Each row was made from one small tree. Brackets hold a mark, then the marks that hang from it, in alphabetical order. Every link used is in the known rows. Write each row's tree.
Known rows:
{vudip {gusa lerof} mima}: [ -1  15  14 -33   0 -31  36   8 -17  27   4  -1  39   5 -24 -13   8  25
   9  29   9   4 -14 -29 -10  10 -13 -11  -9  -1   2   0  21  23  22 -21
   7  -8 -32  -5   4   2  23 -12   2  23   9  33   9  14   9  36  13   3
 -20 -19   7  18 -24  -4]
{fotat zagon}: [ 11  11 -26  -6  -4 -22  12   1  -5  13   1   6  12  22   1 -10  17  -3
  14  20   0  25  -4   1   7   8   8  -6  11  -8 -15  -2  -1   3  12 -24
  16 -20 -11  -8   4  18   3   0  -2  21  30  20  11  10  -5   8  13 -21
   6 -10   0  10 -18  20]
{gupu {vekege {reso mima}} {zagon fotat}}: [ -4  13  -1  29  18  11  12 -32 -13   5  10  15  -7  24  -5   0  18  -7
   4  20 -17   0   4  13  -6  13  10 -11  -3  27  27  12  26  -7  -6 -34
  16  -8 -11 -10  24 -18   3  17 -14 -17   2  -8  18 -25  25 -12   3 -17
   0 -17   2   2  -5   9]
{fotat {zagon {gupu {mazuma liri} vekege}}}: [ 12 -15 -23  -2  21 -17  -5   6 -19 -10   8  14   3   8  -9 -12  10  -7
  14   6  -2  34  -7   7  16  -2  11 -10  18  15   1  -3  -9  -6  17 -11
  -9 -20   3   4   7 -11  -1 -15   0  -1  32   2  -8  15  -7   2   4 -14
  10  -6   6  15 -20   7]
{vudip gusa}: [ -2   2   3 -35   0 -20  21  -5 -12  21 -11  11  28   4 -13   9  17   3
  16  13   3   3   0 -29  -4  22 -17 -10  -3  -6  -3   3  11  23  22 -13
  14 -20 -15 -12  19  10  14  -9   4  31   8  24  23   3  11  31  10  -5
  -5 -20   4   5  -5  -9]
{mazuma {gupu vekege zagon} liri}: [ 11 -10  -9 -11  17  -2 -23  26  -5  -7 -18  13  -9  -9 -13   8  12  -9
  22  37 -11  26   6  -9  -8 -22  -7 -17   3  17   0   2   5  -3  25   9
  -2   9  -4   6  27 -10  11 -11   5 -20  11  11  -2  -5 -12  14   0  -3
  20   1  -2  -2   8   2]
{liri {mazuma {gupu {zagon fotat}}}}: [ -7  -6   1   3  26 -16 -12  15   1  -4 -13  -2  16   9   4   3  18 -21
  12  27  28 -14   6 -29 -10  -3   1  -3 -21  15  -7   6  -5   1  11  -4
  15  -2 -10 -12  37   9   9   7 -20  -1  16   6  10   3 -15  18   2 -12
   5 -20  -7  -2  16  10]
{reso mima vekege}: [-36  10 -13  -9   7 -15  -9 -14 -29  23  -2  -6  19  33   5 -23  15  24
  18  20 -16  -3   5 -27   6  10   4 -17   6 -36   6  -2  27   2  -5  -9
  17 -31 -18  -9  21  24  -2  20  -4  14  25  27  23  20   2  17   5   1
  -5 -17  27  25 -16   9]
{zagon {gupu mazuma {vekege reso}}}: [  4 -17 -12   3  25   0  -1 -28 -35  -5   6  13 -19  21 -12  13  -1  -3
   2  -3   3   0   2  -8  20   9   3  -9  14  37   9   2 -17   4  12 -15
  -5 -23   2   3   8 -24 -15 -12 -21  13  -1   2  -8   8  23   4  14 -17
   1  -6   1  12 -14   4]
{mima {vudip gusa}}: [  1   4   0 -19  -2 -15  28   7 -16  30 -12  16  24  -4  -7  16   0  -7
  11  29  13  -2  -5 -44   7  19 -16 -22   9  -5  -5   2  -7  27  32 -14
  21 -24 -23  -9  23  -4   4   1  -3  20  15  27  23   1   6  29   3  -8
   3 -11  -8  -4  -5 -14]
{gusa lerof vudip}: [ -3  12   1   2 -21 -16  35  42 -26  22 -13  38  21   7 -19 -13   8  25
  10  33  24  10 -27 -41  11  22 -15 -12   1 -20 -19 -28  -8  -5  22 -12
  19 -22 -10  -4   8   2  10   0 -11  30  14  17  -2  42  -2  -4   2   1
  -4 -19  12   5  -5  24]
{liri {mazuma {gupu {vekege {reso mima}}}}}: [ -9 -11  -8   3  26 -16 -24   2 -20 -12  -9 -15   9  18  -2  15   0   9
   8   6  15 -11   8 -40  -9   1  12  -5  -1  15  30  18   6   7  -8   3
  16 -17 -25  -6  21 -11   9   6 -36   6  15  21  -5  -5   6  15  10  -8
  -6  -6   8  25  -6  15]
{gusa vudip}: [  3   0  -9   1 -19 -18  18  22 -23  18 -13  39  11  22 -14  -3  11  16
  14  23  17  16  -6 -31  15  23 -13 -11   8 -16 -11 -19 -10   6  23  -3
  18 -26  -4 -14  11  13   3   6  -8  28  18  15  13  18   6   7   6  -5
  -5 -19   3  -3   0  19]
{mima vudip}: [  6   5 -15  -1  -3 -12  15  15 -17  27 -13  16   2  14   4   4  -2  -1
   8  35   9   0   1 -36  14   8 -11 -20  19 -11 -16  -2 -15  18  25 -10
  19 -23 -22  -1  18   1  -9  10 -12  17  23  23  20  13  -2  15   3 -10
   9  -2 -16 -12  -5   5]
{liri {mazuma {gupu vekege zagon}}}: [  0 -13 -12   1  23 -13 -28  11  -2  -6 -14  -1   5  -1  -4  18   4 -14
  12  35  10  -7  12 -24 -11   4   1  -8  -9  24   8   0   7   5  11  -7
  17   6  -9   0  24   0   6 -12 -20  -6  11  17  -7 -14 -14  22   0 -12
  12 -12  -7  16   2   9]
{fotat {zagon {gupu vekege}}}: [  9  -4 -27  -8  10 -15   2  -3 -11   5   6  10   4  19 -10 -13  12  -6
   9  18  -4  17 -11   1   9  16   0 -16  28  14  -4  -5   7   6  19 -32
   7 -14  -9   2  14  -3   3  -9  -3  -2  19   6  -3  -2   0   6  10 -28
  18  -7   3  12 -23  12]
{liri mazuma}: [ -4  -4 -10  -6  12 -26  -9  15 -11   9 -12 -11  20  19   2   7   7  11
  12  11  17 -10   9 -32  -1  13   0  -1  -3 -13   0  -1   5  14  -2  -2
  20 -21 -16  -4  21  22  -7   1 -20  25  24  16  10  12  -5  27   3  -2
  -7 -21  -1  14   0  14]
{fotat {zagon {gupu {mazuma liri} {vekege reso}}}}: [ 18 -10 -22   1  20  -7  -4  -8 -28 -19  12   5  -9   9 -14  -1   5  -4
   9  -3   4  34  -4   9  16  -6  18  -8  18  27  12   5 -18 -13   9 -12
  -9 -26   5   1   8 -25  -7 -12  -6   2  22   0  -7  13   6   0  12 -19
   6  -8  12  20 -17  17]
{gupu mazuma vekege zagon}: [  1  -9 -14  22  18  -2  -2 -30  -9  10   2  31 -17   5  -4  11   4 -19
  10  35 -16  10  16  19  13  13  11 -10  -8  28   5 -10   6  -3  14 -27
   7   2  12   4  -8  -7 -13 -20  -4   9   6   9   2  -8   3  -3   0 -14
   5 -11 -13  11 -17   2]
{mazuma gupu liri}: [  7 -10  -5 -29   6 -15 -16  45 -15  -3 -23   2   5  10  -8  -1  16   7
  23  17  11  26   2 -35  -2 -29 -12  -8   5  -9 -13   9 -16   6  23  26
  -4 -13 -14   0  27   8  15   2  -3   8  21  22   5  28  -9  22   8   6
   7   2   3  -6  12   5]
{vudip gusa mima}: [  3   6   7 -36   2 -31  20 -10 -14  26   8   1  29  17 -19  -8  11  16
  12  18   3   7   4 -19  -7  13 -13 -11  -1   2  10  10  21  38  26 -11
   3  -9 -28 -16   7   9  17  -9   4  21  12  31  23  -6  17  44  12  -5
 -20 -18  -3   8 -20  -7]
{reso {mima vudip} {vekege {gupu zagon}}}: [-30  28  -7  11  -1   2 -16  -9 -22  18  -5   0   3  13   3 -23  15  10
   8  37  -1  -2   5 -25   2  13  12 -29  17 -15   3   6   6   7   4 -31
  14 -28 -20 -12  35  -6 -20  27 -12 -16  31  21  35   4 -11  13   3  -3
   9   4  22  16  -7   3]
{mazuma {gupu {vekege reso} zagon} liri}: [ 18  -3  -8  -7  15  10 -20   9 -16 -15 -10   2 -20  -9 -15  21   8  -7
  14  27  -2  30   9  -8  -9 -24   1 -18   3  27  12  12  -5 -11  18   7
  -6   1  -6   3  30 -21   6 -11  -2 -17   0   9  -4  -9   2  13   7  -7
  17  -1   3   5  12  12]
{zagon fotat {gupu {mazuma liri} {vekege reso}}}: [ 14 -21   4   7  40   2   5   0 -31 -15  10  14 -11  22 -12   3   8  -3
   9 -11   8  12  -4  -8  17  -8  -2  -7   9  30  18   9 -16  -8   8   2
 -18 -19  10   1  30 -33  -1   0 -17  -5   3 -22   8  14  30  -2   5   1
   3 -10   5  -4   5   1]
{fotat {zagon {gupu mazuma vekege}}}: [  5 -13 -26   2  20 -17   2 -14 -14  -2   9  19  -1  20  -7 -10   9 -15
  10  10   0  18  -8   8  20  13  14 -11  18  24  -4  -5 -10   3  19 -29
   2 -17   4   0  -2  -9  -2 -15  -8   8  23   6  -4   8   0  -3  10 -24
  11  -6   1  19 -30   9]

Write each row's tree:
[  4   5   5  21  13  -3   5  -9   4  -3  -1  23 -11  21   2  -8  30 -10
   5  11  13   7   9  13   8   9   9   3  -8  25  -8   7 -24   2   9 -28
  -2  -8  15 -16  11  -7  -9  10 -17   6  12  -5  34   9   8  -1  11  -4
   1   7  -8  -2   6  -1]  {vekege {gupu mazuma {zagon fotat}}}
[ 18 -20 -11 -21  18 -14 -17  40 -15  -4 -18  10  -5  10 -12   9   7  10
  20  23  -6  31   2 -25   1 -24 -15 -14  14   6   2   7   2   5  19  23
  -6  -1 -10   7  26  -6  18  -9  -5  -3  12  19   0   4   1  18   5   7
  19   5  -1   1   4  -1]  {mazuma {gupu vekege} liri}
[ 12 -13   1  -3  25   0 -10  32  -2  -5 -13  17  -7   3 -11   3  20 -16
  21  33  -6  26   2 -11  -6 -21 -12 -14  -1  23   4   8   4 -10  23   7
  -4  13  -2   1  37 -14  20  -1  -2 -27   7  -5  11  -7  -4   8  -2   0
  24  -4  -6 -12  18  -3]  {mazuma {gupu vekege {zagon fotat}} liri}
[ -3  30   8  30   3  14   9  -8 -14   0  -1   6 -11  16   1 -10  21   4
  -4  12  19   0   1 -10  -6   9  15 -15   9  20  14  25 -17   6   0 -36
   7 -32 -20 -22  36 -29 -14  40 -27 -19  17  -3  39  -6  13  -6  12 -15
  -4  11   7  -9   9   9]  {vekege {gupu {zagon fotat}} {reso {mima vudip}}}
[ -5  -2  -4  25  18   9  -9 -28 -26 -10   5  15  -9   0  -9   4   3  -2
  10  10 -16  22  18  21  -1  -7  26  -8  -8  22  29  10   3 -21  -3  -8
   1 -18   3   0   2 -25 -14  -3  -3  -5  17   2   2   1   9 -10   0  -4
 -10  -9  11  17  -9  11]  {gupu {mazuma liri} {vekege {reso mima}} zagon}
[ -8   3 -12  33  17   8  -1 -51 -22   0  10  20 -15  11  -3   8   2 -10
   4  17 -15   4  18  24   3   9  31  -8 -11  32  30   8   6 -13  -2 -29
   9 -16   1  -5  -8 -20 -13  -1 -14   5   8   8   1 -10  16 -14   6 -19
 -12 -10   2  22 -20  11]  {gupu mazuma {vekege {reso mima}} zagon}
[ -5  18   6  15   1   7 -17 -14 -21 -22  -2   2  -9   5  -7 -10  20  16
   4  -6  11  22  16  11 -11  -9  31   0  -7  18  18  23 -24  -9  -9 -11
 -11 -35  -2 -15  12 -21 -21  19 -12  -2  23   4  21  19   4  -5  15   2
 -21  10  20  14   6  14]  {vekege {gupu {mazuma liri} zagon} {reso mima}}
[  0  -2  -5 -19   6  -4 -21  31  -7  -5 -22   7  -2  -8  -7  -3  18  -6
  23  33   5  25   6 -17 -12 -26  -5 -14  -7   4 -17   5 -14  -5  29  14
   1  -1 -10  -2  32   6   7   0   9 -10  20  14   2  18 -21  17   3  -2
  10  -1   3  -9  19   8]  {mazuma {gupu zagon} liri}
[ 19  -9 -16  -9  14  -1  -4  -2 -19  -2  -6   3 -20  19  -9  26   2   1
   8  18   2  13   3 -25   6  -7  -4 -13  12  28  10  12 -13   9  13   0
   2  -6 -10  -2  15 -18  11  -8 -26  10  -8  21  -6 -10  21  12  19 -14
  13   2  -4   8  -7  11]  {mazuma {gupu {vekege reso}}}
[ -3  12   4   3   4   0  31  -6 -34  19   0   9  15  -3 -17  14  -8  12
   2  21   0  -1 -16 -36  -2  22   1 -24  10  11  27   9  16   7   9 -29
  18 -26 -29   0  14 -36  10  -2 -20   6   5  23   2  -6  21   3   6  -6
  -2  -8  12  18 -19   0]  {gupu {vekege {reso {mima {vudip {gusa lerof}}}}}}
[ 17   6  -4   5   4  -1   2 -16 -21 -12   0   1 -20  26  -6  12  13  16
   0 -11  22  14  13  -1  11   4  18   5   7  25   4  15 -42   8  -6 -13
  -8 -33   7 -15   2 -17 -20   4 -32  32   3  14  22  16  25   7  30  -2
 -11  13   3  16  -3  16]  {vekege {gupu mazuma} reso}
[ 22  -5   1   2  26  11  -7  16 -13 -17  -5   7 -18   1 -11  15  16 -15
  15  24   2  27   2  -8  -6 -26  -2 -13  -2  32  14  15  -5 -15  15   7
  -8   4  -2  -2  40 -27  15   1  -8 -24  -2  -7   4 -12  11   6   6  -4
  19  -6   0  -9  19   8]  {mazuma {gupu {vekege reso} {zagon fotat}} liri}
[ -3  13   8 -19  -7 -14  43  26 -19  32 -16  16  30 -17 -12   8  -2   1
   7  37  18  -5 -21 -58   3  18 -18 -24   3  -7 -13  -6  -6  19  35 -21
  23 -24 -26   1  19 -14   8  -6  -6  22  14  28  13  18  -3  20   2  -3
   5 -11   0   2 -10 -10]  {mima {vudip {gusa lerof}}}
[  9  -7  -3  13  36  -1 -15   1  -8 -16  -2  -6  -5   7  -1  25   9 -19
   6  23  20  -9   8 -20  -7   1   5  -5 -12  37  18  14   0  -3   1 -10
  12   1  -7  -8  35 -18   7   0 -31  -9   0   0   1 -21   6  14   6 -12
   9 -16  -3  12   9  16]  {liri {mazuma {gupu {vekege reso} {zagon fotat}}}}
[-12  11 -10   2  10  -2 -19 -25 -16   2   1   2 -10  13  -3  -4  20   2
   9  26   1  15  16  -2  14  10  13 -11  -1   7  -7  -3  -9  -4   0 -23
  -2 -17  17  -9  18   2 -26  -2  -9   9  12  15  28  12   0  19  12   4
   7  -2  14  29  -7   7]  {reso {vekege {gupu mazuma zagon}}}
[  2 -16  -1  -1  32  -8  10   6 -15  10   2  20  -1  38  -7  -6  17  -3
   8  11  -3  -7 -12 -16  12  14 -22 -15  17  19  -1   0   7  15  20 -19
   2  -7  -4   1  37  -8  11   3 -14  -9  -1 -17  16  -2  23   6   2 -12
  15  -8  -7 -13  -1  -8]  {zagon fotat {gupu vekege}}
[ -6  -7   3   8  32   1  14 -15 -29   1   8  10  -1  40  -9  -9  17   5
   2  -6  -1 -13 -12 -15   5  13  -6 -12  16  21  21  14  12  11   4 -21
   4 -21 -15  -9  37 -22   9  20 -24 -13   0 -15  11  -4  32  -4   8 -17
   1 -10   9  -4  -2   2]  {zagon fotat {gupu {vekege {reso mima}}}}
[ 13  -3  -5  35  28  10  16 -44 -14  -2  14  26 -23  17  -5  20   8 -24
   2  18  -6   7  10  23  13   8  18  -3 -13  48  21   5  -5 -15   3 -27
   3  -1  18  -5   6 -27  -8  -5 -20   2  -7 -13  13 -15  30 -12   6 -16
   3 -16 -12   4  -6   9]  {gupu mazuma {vekege reso} {zagon fotat}}
[  7   4   1   3   4  -4 -16  11  -6 -10  -9  15  -8   3  -8  -7  22   5
  13  12   8  29  16  11   0  -6  12  -1  -2  11 -10   4 -26   0  11  -9
 -11 -15  12  -5  13  -5 -20   1   0   3  22   4  23  18  -8   8   6   6
  -2  11   2   6  10   3]  {vekege {gupu {mazuma liri} zagon}}
[  7  -7  -7   6  26   0  -1   0   4   4  -9  24 -11  15  -4   8  17 -25
  14  40  -5   4   2 -10   1  -2 -10 -14  -4  34  -2   4   5   2  24 -16
   5  16  -3  -3  26  -9  20  -3 -11 -18  -4   1   8 -17   6   3   4 -16
  23  -3 -14 -10   4   0]  {mazuma {gupu vekege {zagon fotat}}}
[  3  16   2   2 -17 -26  34  39 -30  22   4  28  23  21 -27 -27   4  36
   4  38  23  13 -23 -30   5   9 -11 -14   3 -14  -6 -19   2   4  24 -12
   8 -14 -21  -5  -3   1  13   0 -10  23  21  23   0  31   2  10   5   5
 -20 -20   4   7 -19  26]  {gusa lerof {vudip mima}}
[-12  19   0  22   1   7  -8 -36 -18 -13   2   6 -11  14  -4  -6  17   7
   0  -1  12   6  16  13  -3   6  35  -2  -6  27  14  20 -22  -2  -8 -30
   3 -34  -2 -21   0 -18 -21  17 -22   9  17  10  21  11  10  -8  19 -12
 -21  10  13  19  -3  14]  {vekege {gupu mazuma zagon} {reso mima}}
[ 16 -11 -16  16  18  -1   8 -31 -28   0   7  15 -21  22  -6  27  -6  -2
   3   4  -5  12  14   3  20   8  14  -3   5  27  20   5 -10  -1   0  -9
   2 -18   9   1  -9 -19 -11 -14 -27  29  -1  12   3   0  32  -1  14  -7
  -3  -7  -6  21 -21  12]  {gupu mazuma {vekege reso}}
[ 10 -18  -7  -4  26   1  -9  -4 -38 -15   2   8 -15  11 -18  11  -2   3
   8  -7   5  16   1  -8  16  -6   1 -10  16  27  14   5 -19  -4  13   3
 -14 -25   4   7  18 -26 -14 -11 -10   3   5  -3  -8  17  18   7   8  -2
   1  -5   9  14  -3   4]  {zagon {gupu {mazuma liri} {vekege reso}}}
[  6  -9 -19  -9  12 -21  -3  12 -19  -8   1  12  11   7  -5 -23  15  -6
  17   2  12  28  -8   1  12  -8  14  -5  11   2 -15  -1 -25  -8  22  -8
  -6 -29   0  -2   9   2  -5  -6   5   9  37   6   1  33 -15   5   8 -14
   2  -8  11  10 -12  12]  {fotat {zagon {gupu {mazuma liri}}}}
[  0  -1  -5  -2  13   7 -24   8 -20 -16 -11   2  -8  -3 -12   7   9   0
  15  22  -7  24   7  -5 -15 -23   9 -16   2  21  20  18   5 -10  10   5
  -1  -6 -15  -2  29 -22   8   3  -4 -21  11  12  -3  -6  -1   5   4  -6
   6   0  15   6   6  11]  {mazuma {gupu {vekege {reso mima}} zagon} liri}
[ -4   1  -4  17  24   8   1 -18 -10  -4  -2  15 -11  19  -5   5  16 -15
   9  23  -4   0   1  -8  -8  -5   8 -14  -6  36  17  20   5  -4   7 -19
   9  -1 -15 -13  24 -23  19  11 -21 -19  -1   1   7 -20  15  -9   9 -19
   8  -6   1  -2   1   8]  {mazuma {gupu {vekege {reso mima}} {zagon fotat}}}
[ -5  -2  -2  22  18  -5  18 -19  -4  10   1  29  -2  14   5  -5  20 -27
  10  24   4   0   7  11  10   5   8  -1 -24  20 -11  -1 -13  -9  16 -21
   7  -8  12 -10   5   7  -7   6  -6  14  11  -6  24  13   4  -7   1 -10
  -2 -19 -14  -8   1   1]  {gupu mazuma {zagon fotat}}
[  9   1  10  16  14  -3  -3  13  -1 -11  -6  19  -7  12  -3 -10  30  -4
  10   7  11  25  10  13   3  -5   8   4  -7  17  -6   8 -23  -5   7 -11
 -13 -13  17 -11  22  -9  -8   9 -10  -4  19 -10  35  19   0   1   5  11
   1   7  -3  -6  16   0]  {vekege {gupu {mazuma liri} {zagon fotat}}}
[  5 -10  -6  32  30   0  13 -24  -2  10   5  37 -13  17   0   7  13 -28
   8  27 -12   7  10  20  13  12   7  -5 -14  35   9  -5   4  -6  11 -25
   6   7  18  -2   2 -11  -2  -9 -12   1   4 -10  17 -10  15 -12  -3  -9
   9 -17 -18  -2  -8  -3]  {gupu mazuma vekege {zagon fotat}}
[ 12  11 -15   9   8  13   1 -34 -16   5   6   8 -21   7 -12  21   5  -7
   5  31 -13   9  12  13   0  11   6 -16   4  31  13   3  12  -5   6 -30
  12  -1  -4   0  16 -15 -14  -9  -8  -3  -9   3   1 -24  17   5   8 -21
  10 -15  -4  11  -6  17]  {gupu {vekege reso} zagon}
[  7  15   6   9   6  -1   4   3   8   3  -7  14  -6  20  -3 -11  34   0
   6  20  11   6   3   3  -3  12  -3  -6   2  18 -10   8  -8  11   8 -30
   2  -6   3 -15  31  -1  -6  15 -13  -7   7  -7  37  -1   5   6  10  -5
   7   5  -6 -10  14   4]  {vekege {gupu {zagon fotat}}}
[-33  13 -13   4   3 -10   0   0 -35  31  -4  -2  16  21   8 -18   3  14
  13  31  -6  -9   0 -43  13   8   6 -29  17 -37   5   1  16   8   4  -9
  18 -35 -26  -7  28   6 -10  25 -10   7  33  30  27  15  -4  15  -1   1
   2 -11  17  15 -17   2]  {reso {mima vudip} vekege}
[  1   6  -6   9   5  -4  -8 -13   0  -2  -6  19 -12  11  -4  -3  19  -5
   4  17   9  11  15  13   5  10  13  -1  -4  23 -12   0 -25   9  10 -28
   0 -14  11  -9   2  -2 -21  -2 -13  13  13   9  21  12  -2   5  12  -6
  -3  12  -4  10  -1   4]  {vekege {gupu mazuma zagon}}
